Each row comes from the steps of one path. Every step used is in the known rows, and no mark comes twice. Write the path behind each row, first mark first.
In the rows, 128 means zero.
Known rows
reri, bikal, momi, gada: [179 125 156  85 194 123 116 140 162 140 139  90 173 159 152  86 109 130
 130  48 109 129 122 113]
gada, zatid, momi, bikal, reri, ruma: [ 63  99 126 147 126 165 150 148 166 125 126 141  83 113  84 140 156  61
 112 143 144 174 117 148]
reri, bikal: [140 114 152 137 108 122 123 160 119 129 151 125 119 135 136 136 117 129
 130  97 181 121 135 127]
gada, zeko, momi, bikal, reri, ruma: [119 134 142  80  42 128 154  79 114  86 103 114 194 127 111 185 119  86
  98 184 174  63 120 101]
zatid, momi, bikal, reri: [ 73 126 147 154  98 194 140 140 156 141 101 124 157 128 151 175 121 104
 110 117  81 153 105 155]
zatid, gada, momi: [148 146 126 153 198 129 112 119  97 115 134 127 132 128 127 113 128 158
 115 106 103 144 163 132]
zeko, gada, momi, reri: [129 133  81  94 165 102 104 126 182  98 156 195 138  90 121  81  71 184
 120 136 121 118 157 111]
bikal, momi, zeko: [149 134 109 116 102 143 126 144 104 123  93  97 163 146 186 152 144  89
 145 105 107 147 120 127]
bikal, momi, zeko, gada, zatid: [119 110 142 127 108 125 141 144 110 145 124 126 129 165 169  76 151  99
 142 150 121 154  86 138]
zeko, momi, bikal: [133  99 121 149  69 126 128  74 101 150 102 139 164 163 110 179 101 131
 119 132 143 109 106 134]
reri, momi, gada: [164 150  98 109 208  88 121 148 138 134 145  86 113 105  98 116 165 107
 165  55  81 134 158  93]
momi, zeko, gada: [121 142 155 156  96 111 127 148 108 145 141 137 110 106 194 115 164 134
 158 150 131 110 134 127]
zeko, gada, zatid, momi, bikal: [ 81  80 157 193 107 128 141 118 139 190 123 163  85 149  90 104 125 140
 123 152 136 165  99 155]
zeko, gada, momi, bikal: [105  94 135 139 136 110 105  87 167 135 146 192 179 111 117 123  65 147
 114 108 120 127 142 116]
momi, bikal: [120 101 133 152 122 145 110 111 118 128 138 136 129 120 119 164  96  97
 124 101 115 145 122 134]
gada, zatid: [124 106 126 146 137 137 119 134  83 114 163 124  89 141  84 123 140  94
 136 134 145 154 102 155]
gada, zeko, momi, reri, ruma: [173 153  67  73  83  78 138  98 100  76 103 131 118 105  80 154 123 141
 120 198 213  65 165  83]
zatid, momi, gada: [139 157 132 163 188 126 119 137 133 157 119  95  96 108 127 129 162 159
 157  87  92 135 146 133]
zatid, momi, bikal, reri, ruma: [ 80 130 126 152 131 170 144 155 172 122 102 141 117  89 138 156 141  85
 123 118 127 151 139 130]
reri, bikal, momi, zeko, gada: [144 117 166 118  84 112 140 165 148 157 112 129 164 162 218  86 123 138
 138 117 153 122 120 110]
gada, zeko, momi, reri, bikal: [174 134 119  62  10  91 146  94 121 123 113 118 154 167  96 173  85 180
  95 181 215  60 140  97]
zeko, momi: [152 130 113 140  93 117 134 102  72 118 107 121 154 152 128 153 139 145
 142 142 159  92 115 144]
bikal, reri, ruma: [109 151 125 107 175 153 128 179 131  66 150 131 118  73 156 116 159  69
 146 128 134 116 134 129]
bikal, momi, reri: [153 133  63  74 184 150 111 147 142  88 106 130 145 132 147  99  83 112
 125 111  81 152 115 129]
gada, zatid, momi, zeko: [100 120 126 187  49 138 149 147  96 166 115 102  59 139 104 174 187 119
 139 158 164 172 130 151]

Write each row's path
[172 139 124  95 235 137 107 124 130 119 126  87 167 142 151  88 128 114
 146  58  61 138 108 124] | bikal, momi, gada
[167 161 165  93 161 109 111 102  97 112 152  68 138 112 111 149 139 127
 135 118 111  87 134 104] | momi, gada, zeko
[139 121 145 126 202 120 109 116 116 133 192 105  80 133  75  99 153 113
 143 106 101 145 111 141] | momi, gada, zatid
[174 166 167 142  89 116 150  80  28 129  84  73 150 177 129 141 155 172
 112 191 138  71 126 129] | zatid, gada, zeko, momi
[120 150 116 188  55 139 141 154 102 161  91 103  90 115 160 197 179 132
 150 136 154 150 153 137] | zatid, momi, zeko
[155 169 174 147 147 135 127 120  44 115 121  75 119 136 140 132 155 134
 114 157 117 104 134 130] | zatid, gada, zeko
[123 114 134 161 177 135 109  87 126 139 133 143 147 135 112 140  91 143
  92  98  86 162 155 124] | zatid, gada, momi, bikal
[104 118 125 113  99 138 144 102 140  98 110 149 166 120 135 154 128  85
 120 145 144 100 120 126] | zeko, momi, bikal, reri, ruma
[ 76 110 158  99 127 148 120 108 195 111 150 184 216 115 156 113  70 126
 103 111  78 121 114 128] | zeko, gada, momi, bikal, reri
[138 135 141 123 116 126 131 152 121 140 101 122 166 141 221  95 138 120
 153 124 104 132 111 122] | bikal, momi, zeko, gada
[110 151 145 195  74 118 145 162 119 181  96 131  95 110 191 132 178 169
 162 155 140 127 146 131] | zatid, momi, zeko, gada
[139 127  55  80 158 122  99 120 167  86 153 170 136  92  91 145  72 151
 112 110 126 136 162 116] | gada, momi, reri
[160 111 132 103 137 138 127 157 126 124 112 112 178 172 158 114 100 116
 123  74 156 136 109 128] | reri, bikal, momi
[ 60  99 151 151  84 196 149 132 156 146 121 125 121 155 101 156 134  86
 101 143  98 176  80 168] | gada, zatid, momi, bikal, reri
[153 134 175 149  68 121 146  50  56 153  84  89 165 185 112 173 118 155
  87 179 125  93 123 120] | zatid, gada, zeko, momi, bikal
[151 136  70 104 100 114 126 108 119 114 114 146 124 142 115 137 107 163
 124 157 134 100 133 129] | zeko, momi, reri
[ 47  97 181 157  99 169 155 139 168 163 128 153 127 149 130  99 134 117
 111 159  93 156  73 169] | zeko, gada, zatid, momi, bikal, reri
[111 113 120 178 120 145 138 143  94 144 119 117  70 145  83 144 162 125
 138 139 163 167 113 165] | gada, zatid, momi
[133 134  97 129  81 115 116 117 125 117 134 131 150 102 135 198 127 130
 133 111 153 138 169 112] | gada, momi, zeko
[ 99 112 147 188 130 124 142 149 117 162 126 146  73 140 111  78 163 156
 148 157 153 147 106 164] | zeko, gada, zatid, momi
[ 84 110 134 102 164 124 119 119 213  90 155 198 176  75 144 101  92 102
 113 121 126 118 151 104] | zeko, gada, momi, bikal, reri, ruma
[147 139  59 100 195 109 108 161 148  80 153 161  46  59 112 103 127 108
 143 138 157 130 175 104] | momi, reri, ruma
[146 116 107  95 121 121 117 166 165 119 157 150  97 121 123 123  89 150
 117 110 162 124 151 115] | momi, reri, bikal
[104 112 163 159  82 108 134 142 105 155 166 137  69 133 144 103 168 119
 153 176 146 135 109 138] | momi, zeko, gada, zatid
[105 102 133 143 101 109 147 172 185 178 149 175  47 146  96  62 116 191
 116 163 185 144 126 137] | zeko, gada, zatid, momi, reri, bikal
[185 156 148  68 188 127 114 100 106 106 112  55 192 146 134 128 123 111
 128  92  85 104 112 102] | bikal, momi, gada, zeko
[156 116 134 123 155 100 128  79  98 144 156 104 117 167  67 110 157 148
 142 138 126 112 100 141] | zeko, momi, gada, zatid
[124 146  74 139 135 143 125 156 149 128 101 137  76 104 118 143 120 159
 132 132 123 146 149 140] | zatid, momi, reri
[125 125 122 134 159 102 111 119 143 113 146 175 165 104 136  98 103 159
 136 114 137 105 143 121] | zeko, gada, momi
[133 166 124  69 199 129 135 169 170 116 150  75 152 107 133 109 170  87
 153  61  43 127 127 107] | bikal, reri, momi, gada
[145 150  81 114 205 126 105 125 143 104 142 151 104 112 115  98  99 179
  99 131  81 146 172 121] | zatid, gada, momi, reri
